What can hang from each mark
gide: gunife zanepop
vina: sebi zanepop
sebi: gunife vina
boku: gide
kovoza: boku sebi
gunife: gide sebi
zanepop: gide vina zapap

Known rows, with every way that one mark hangs from another
gunife(gide sebi(vina)): [ 18  -9   3  14  21 -28  -5 -41  16  46 -25 -21 -14  -7 -32 -14 -89 -21]
kovoza(boku(gide) sebi(gunife vina(zanepop))): [  15   30  -47   19  -58   34   23  -51  -32  -36  -88  -27   -9  -10
 -101    3   13   -8]
gide(gunife): [  7 -45 -32  34  21   0   9  -6 -21   1  10  -5  22 -15  19 -25 -27 -34]
sebi(gunife(gide) vina): [-22  -5 -16  37  -7 -49  22 -34   0  23 -41 -10 -37 -18 -31   6 -26 -32]
vina(sebi(gunife) zanepop(gide zapap)): [-72   8  19 -38   7 -41 -35  14  21  10 -22  20 -19  31  26  19  79  49]
gide(gunife(sebi) zanepop): [ 56 -19 -26  15   8  57   5   6 -10  11  33   4  19  37   4 -25 -50 -14]
zanepop(gide zapap): [-29 -27  46  27  25 -27 -19  20  25   7 -18   6   1 -35  28   5  47  53]
zanepop(gide(gunife(sebi)) zapap): [  3 -59  53  14  40   4 -22  18  19  11   1  63  59  -4  21 -49  23  -7]
gide(zanepop(vina)): [ 49  31  -7  -2 -27  20  21   6  -8 -23  35 -43 -35   1  20  35 -33  12]
gide(zanepop(zapap)): [-16  11 -15  19   6   6   9  43 -11  11  20 -15 -24 -19  39  20  23  50]
vina(sebi zanepop): [-28  19 -45 -43  16 -24 -31 -18  -4  23   3 -60 -36  29  23  24 -34  36]
kovoza(boku sebi(gunife)): [ -4 -39 -71  44 -41  71  35 -24 -80  -1 -88  -5  64 -49 -80 -18   5  68]
gide(gunife zanepop): [ 32  -9 -33  32   2  30  11  18  -5  -9  46 -17   7  25  19   0 -24 -17]
kovoza(sebi(gunife vina)): [ 33  -8 -30  73 -45   4  55  -6 -59   5 -58  -9   6 -38  -9  -4  -3  21]
vina(sebi(gunife(gide(zanepop)))): [-27   8 -20 -10  -4  12 -14 -16  31  43   9 -26 -17  38 -19  26 -30  31]
boku(gide(gunife)): [ 26 -41   5  36  19  15  -7 -38  21 -12  -5 -15  -2 -24   1 -32 -23 -67]
vina(sebi(gunife(gide)) zanepop(zapap)): [-108   20  -21  -71   31  -41  -31   -3   11   39  -16   12   -1   17
   12   12   20   28]
vina(zanepop(gide zapap)): [-48  24  26 -24  26 -31 -34  24  30  -8 -14  -5 -12   9  32  25  54  61]

Rows
[-68 -16  25 -47  11 -44  -2 -12   1  22   2  35  18 -34  13  -1   7 -16]
zanepop(vina(sebi(gunife(gide))) zapap)
[ 54  -4  35  34   6   2  10   9  22  -6  34  31 -25   5   7 -35  -1 -93]
boku(gide(gunife(sebi(vina)) zanepop(zapap)))
[ 27 -42  79 -12  22  -2  -8  13  14 -22  22  73  61  -9  29 -42  15 -41]
zanepop(gide(gunife(sebi)) vina zapap)
[ 32  12 -15  25 -20   7   1  -3  -3 -46 -16  -5  75  36 -72   2  -3 -12]
kovoza(boku sebi(vina(zanepop(gide(gunife)))))
[  8  28  10 -11 -11  -1  22  40 -15 -22  42  -3 -20 -25  47  27  16  16]
gide(zanepop(vina zapap))
[ 41  17  23 -13 -44  25   3 -37  27 -19  14 -27 -65  14  -4  18  -2 -35]
boku(gide(zanepop(vina(sebi(gunife)))))
[ 15 -23  -9   7  23  38   6  41 -18  14  41  42  34  12  30 -34  -1 -10]
gide(gunife(sebi) zanepop(zapap))
[-14 -18  77 -19  15 -52 -25  11  32  -2  26  10   4 -22  43  12  27  14]
zanepop(gide vina(sebi) zapap)
[  0  17  16 -30  -4 -19   3  35  -5   0  64 -10 -19  -7  54  25   4  12]
gide(zanepop(vina(sebi) zapap))
[-15  29 -18 -22  16 -48   3  13 -31  17 -14   4 -42   2  23  -5  -4  -5]
gunife(sebi(vina(zanepop(zapap))))
[  6  26  36 -53  16  24  -4  11  22  15  34  20  20  -1   7   2 -39  17]
gunife(gide(zanepop(vina zapap)) sebi)
[ 37 -20   2  33  -4  20  10  -6   1 -18  13  32   0  -6 -68 -43   4 -97]
kovoza(boku(gide(gunife(sebi(vina)) zanepop(zapap))))
[-16  20  13 -35  16 -29 -56 -16  50  12   1 -51 -26  53  13  35  -7  52]
vina(sebi zanepop(gide))
[-68  16 -29 -52  32 -45 -29  15 -12  26  10 -22 -22   4  49  15  14  40]
vina(sebi zanepop(zapap))
[ 45   1  16   7 -28  83  23  11 -11 -65  26  29  92 -33 -45 -21  19 -34]
kovoza(boku(gide(gunife zanepop(vina zapap))) sebi)
[-16  16 -25   8 -11  30   6 -11  18  21 -13 -18 -18  19 -26  25 -17  34]
sebi(gunife(gide(zanepop)))
[ -3  35   5  17 -28 -54   2 -14  14 -20 -43 -14 -71  41 -12  33  37  -4]
sebi(gunife vina(zanepop(gide)))
[ 62  17 -12  14 -79 107  36 -36 -23 -54 -44 -15  27 -22 -91   6   9  16]
kovoza(boku(gide(zanepop(vina))) sebi(gunife))
[ -7   6 -19 -17  26 -45   8  20 -31   2  16  41   0  18  31 -32  -5 -67]
gide(gunife(sebi(vina(zanepop(zapap)))))
